(in the rows, 128 means zero)
Known rows, with every step that occurs
sugi > noboz > rebos > nured: 130 129 119 139 146 160 137  94 138 113  76 142 137 136 124 116 165 117 176 156 178 173 167 140 101 197
sugi > nured > vopu: 138 136 130 139 111 112 156 108  96 128 125 134 146 146 143 141 138 101  78 126 106 132 173 131  93 125
mimolut > noboz > sugi > disik > vopu: 140 150 154 160 127  85 151  83 161 139  80 115 159 167 143 136 144 161  45 146 110 113 165 122 104  60
mimolut > noboz > sugi > disik: 126 160 160 140 119  92 148 118 156 136 100 145 163 156 129 124 133 131  64 143 110 104 155 111 130  72
sugi > disik > vopu > zeset: 106 129 128 118 122 112 165  89 131 119  90 127 135 164 160 140 155 178  59 120 105 144 113 116 126  89
nured > sugi > disik > vopu > zeset: 117 148 127 115 131 118 150  74 113 124  99 165 142 168 170 130 202 187  36 112  75 136 126 119 136  82
sugi > noboz > vopu: 130 105 117 131 127 114 132 126 177 110 116 119 148 136 108 143 155 124 126 178 127 144 153 116 127 200
sugi > disik: 121 151 137 118 118 109 120 112 139 125 121 146 136 149 140 128 139 125  82 130 129 118 142 117 132 103
sugi > noboz: 129 121 126 130 154 111 127 132 131 120 117 125 151 130 117 131 152 126 129 156 137 144 137 126 124 177
rebos > noboz > vopu > disik:  90  89 120 147  46 133 121 126 159 118 126 111 124 122 114 148 141 129 131 183 112 132 164 107 126 180
rebos > noboz > sugi > nured > vopu: 119 158 132 154  78 113 173  88 112 124 109 134 171 142 126 152 123 114  80 190 107 126 223  95  72 166
noboz > rebos > nured: 127 135 122 135 121 178 138  90 136 122  85 144 114 133 134 113 143 120 176 126 168 156 159 144 103 147
nured > rebos > noboz: 124 145 120 158 114 146 151 108 125 126 136 141 129 121 112 135 109 119 163 169 130 155 136 117 146 152
disik > vopu: 140 117 122 146 134 122 132  93 133 131 108 100 124 141 142 138 140 159 109 130 128 135 138 138 103 116
disik > vopu > noboz > rebos > nured: 134 133 106 136 181 167 124  75 125 130  70 121 123 138 162 125 172 158 154  97 155 165 173 144  93 145
mimolut > noboz > rebos > nured: 140 136 146 167 143 166 145 110 135 140  75 137 122 136 127 111 160 107 165 120 168 157 158 156 108  95
rebos > nured > sugi > disik: 138 180 138 125 138 130 105  67 126 131  98 198 137 156 173 103 173 122  70  90 120 127 182 145 128  96
sugi > nured > rebos > noboz: 115 173 118 150 104 126 163 100 115 119 130 170 148 135 123 144 119 102 130 172 111 153 137 110 142 142
rebos > nured: 132 139 130 139 142 143 126  98 133 129  97 142 122 132 152 111 116 115 138 100 150 141 154 152 116 125
vopu > noboz > rebos: 116 132 110 107 162 158 121 142 114 126 121 138 131 123 125 131 172 140 162 121 131 143 134 108 132 160
rebos > nured > sugi: 143 157 127 135 150 148 112  83 115 133 106 178 130 135 161 103 163 124 115  89 122 134 164 157 125 120
sugi > noboz > rebos: 124 117 118 127 133 145 139 124 133 113 106 127 142 132 102 131 179 131 166 185 157 159 144 116 114 200
nured > rebos: 138 133 116 133 127 142 155 115 128 124 141 147 123 129 125 121 100 126 152 125 115 146 105 138 162 135
sugi > nured > rebos: 127 159 114 125 119 122 168 106 117 119 137 177 142 140 137 130 108 109 119 129  93 143 103 131 156 123
disik > vopu > noboz > mimolut: 102 118 133 108 175 139 121 107 145 124 104 109 140 143 143 150 156 175 122 118 112  99 151 113 115 139
mimolut > noboz > rebos > nured > vopu: 159 117 149 183 136 168 162  96 114 146  75 115 121 141 132 116 165  95 150 113 167 162 203 166  74 103

Rows
132 161 112 112 166 139 102  75 111 131 102 164 142 161 160 133 241 177  75 115 105 135 173 112 121 118
nured > sugi > disik > vopu > noboz > rebos
137 140 124 127 163 116 112 117 113 125 126 162 157 134 128 121 197 135 105 147 108 139 148 129 136 173
nured > sugi > noboz
133  82 146 180  95 166 152 103  99 144  82 109 114 138 141 109 165 104 144  99 145 157 188 175  84 110
mimolut > noboz > rebos > nured > vopu > disik
114 123 144 116 174 162 132  99 124 129  95 131 138 139 156 126 134 122 137  82 132 111 212 138  96 158
rebos > nured > vopu > noboz > mimolut
 84 135 153 131 102 157 131 116 153 119 112 124 136 129 104 152 134 131 155 192 144  99 174  93 111 161
rebos > noboz > mimolut
123 142 112 117 158 133 119  90 129 127  94 125 136 158 150 142 193 167  98 126 132 141 161 107 110 122
sugi > disik > vopu > noboz > rebos
132 169 136 147 119 106 194 113 133 130 116 173 170 146 126 126 103 113  99 143  74 130 117 125 155  90
mimolut > noboz > sugi > nured > rebos
111 139 152 139 125  94 194  94 146 130  71 125 163 171 148 135 148 183  40 134  84 131 126 110 125  57
mimolut > noboz > sugi > disik > vopu > zeset
110 151 130 143  95 129 145 109 144 124 113 125 153 123 111 138 113 142 129 193 129 123 175  90 107 172
rebos > noboz > sugi
121  76 118 151  97 160 142  87 105 117  83 113 128 140 138 115 171 113 156 137 158 175 201 160  77 215
sugi > noboz > rebos > nured > vopu > disik
106 134 146 107 150 141 120 109 141 113 117 165 161 142 116 132 196 146 120 167 108 101 163 115 133 188
nured > sugi > noboz > mimolut
104  76 116 121  58 130 125 131 160 117 130 116 118 131 129 135 135 136 120 138  96 123 130 128 140 160
noboz > vopu > disik
112 108 119 127 135 132 175 104 120 121  99 109 129 143 148 139 145 180 106 119 104 155  97 126 123 111
disik > vopu > zeset
126  86 130 151  91 141 134  91  98 133 105 116 116 135 166 111 120 111 117  80 129 145 184 173  92 143
rebos > nured > vopu > disik
145 151 127 137 175 130 111  86 118 126  96 175 152 138 152 105 186 121 114 117 134 153 175 154 124 172
rebos > nured > sugi > noboz
132 176 130 121 120 166 114  59 128 125  85 199 130 157 157 105 201 124 109 118 139 141 186 137 117 119
noboz > rebos > nured > sugi > disik
101 139 128 109 104 108 188  76 150 113  80 131 154 168 156 137 131 198  49 143  87 130 126  98 122 110
noboz > sugi > disik > vopu > zeset
 89 128 140  88 170 148 117 143 139 121 124 138 144 130 129 139 144 145 141 114 111  93 141 104 140 154
vopu > noboz > mimolut
141 124 116 125 135 120 118 112 159 115 123 157 155 142 117 133 204 133 102 169  95 138 168 120 139 197
nured > sugi > noboz > vopu
123 163 149 143 121  92 167 126 135 133 104 153 175 145 129 131 131 116  74 144  87 112 140 115 121  87
mimolut > noboz > sugi > nured
121  83 123 148  71 178 143  85 101 127  91 116 107 136 150 112 147 116 156 108 149 157 189 162  81 165
noboz > rebos > nured > vopu > disik
126 154 115 128 169 146 116  59 135 127  61 139 131 159 173 125 184 155 109  98 155 154 186 133  97 121
sugi > disik > vopu > noboz > rebos > nured
128 131 111 156  86 150 156 106 171 117 132 135 127 128 102 147 114 118 161 193 119 154 154 107 148 175
nured > rebos > noboz > vopu
135 113 111 123 154 161 138 128  92 134 123 115 131 130 128 135 172 129 148 117 130 148 182 120 101 170
nured > vopu > noboz > rebos
 93 140 142  99 164 121 114  91 156 120  96 127 147 163 156 150 165 173  76 120 113  90 167 102 119 116
sugi > disik > vopu > noboz > mimolut
119 125 123 152  88 137 131 118 171 121 119 116 131 126 105 154 141 120 137 195 133 137 180  99 115 169
rebos > noboz > vopu
118 155 117 149  96 142 172  94 143 120 125 147 148 124 108 132  83 138 156 189 113 142 151 101 142 176
nured > rebos > noboz > sugi
 94 140 140 135 102 170 158 102 154 114 126 144 132 130  99 145 105 130 179 192 128 117 148 103 143 168
nured > rebos > noboz > mimolut
120 169 114 117  98 119 187  94 136 112 127 179 162 144 133 128  84 128 109 149  77 129 118 114 150 145
noboz > sugi > nured > rebos
141 159 130 136 133 111 110  62 125 134 109 154 138 165 165 129 197 166  40 123 100 120 166 130 117  85
nured > sugi > disik > vopu
 93 148 131 133  77 122 215 100  98 114  99 144 175 144 133 151 127 135  77 178  79 145 181  84  93 165
rebos > noboz > sugi > nured > vopu > zeset
143 113 144 157 123 119 142 142 173 136 114 116 135 135 109 138 152 114 114 144 114 128 144 131 135  99
mimolut > noboz > vopu
143 177 156 153 141 154 122  79 126 142  75 193 138 160 148 103 219 112  98 112 138 140 185 147 120  64
mimolut > noboz > rebos > nured > sugi > disik
114 163 126 113 100 106 159 107 135 116 113 160 166 142 136 134 113 130  85 151  91 112 142 104 119 139
noboz > sugi > nured
131 146 130 129  92 108 177  93 114 121 115 139 165 151 141 138 114 120  68 146  92 117 188 116  87 148
noboz > sugi > nured > vopu
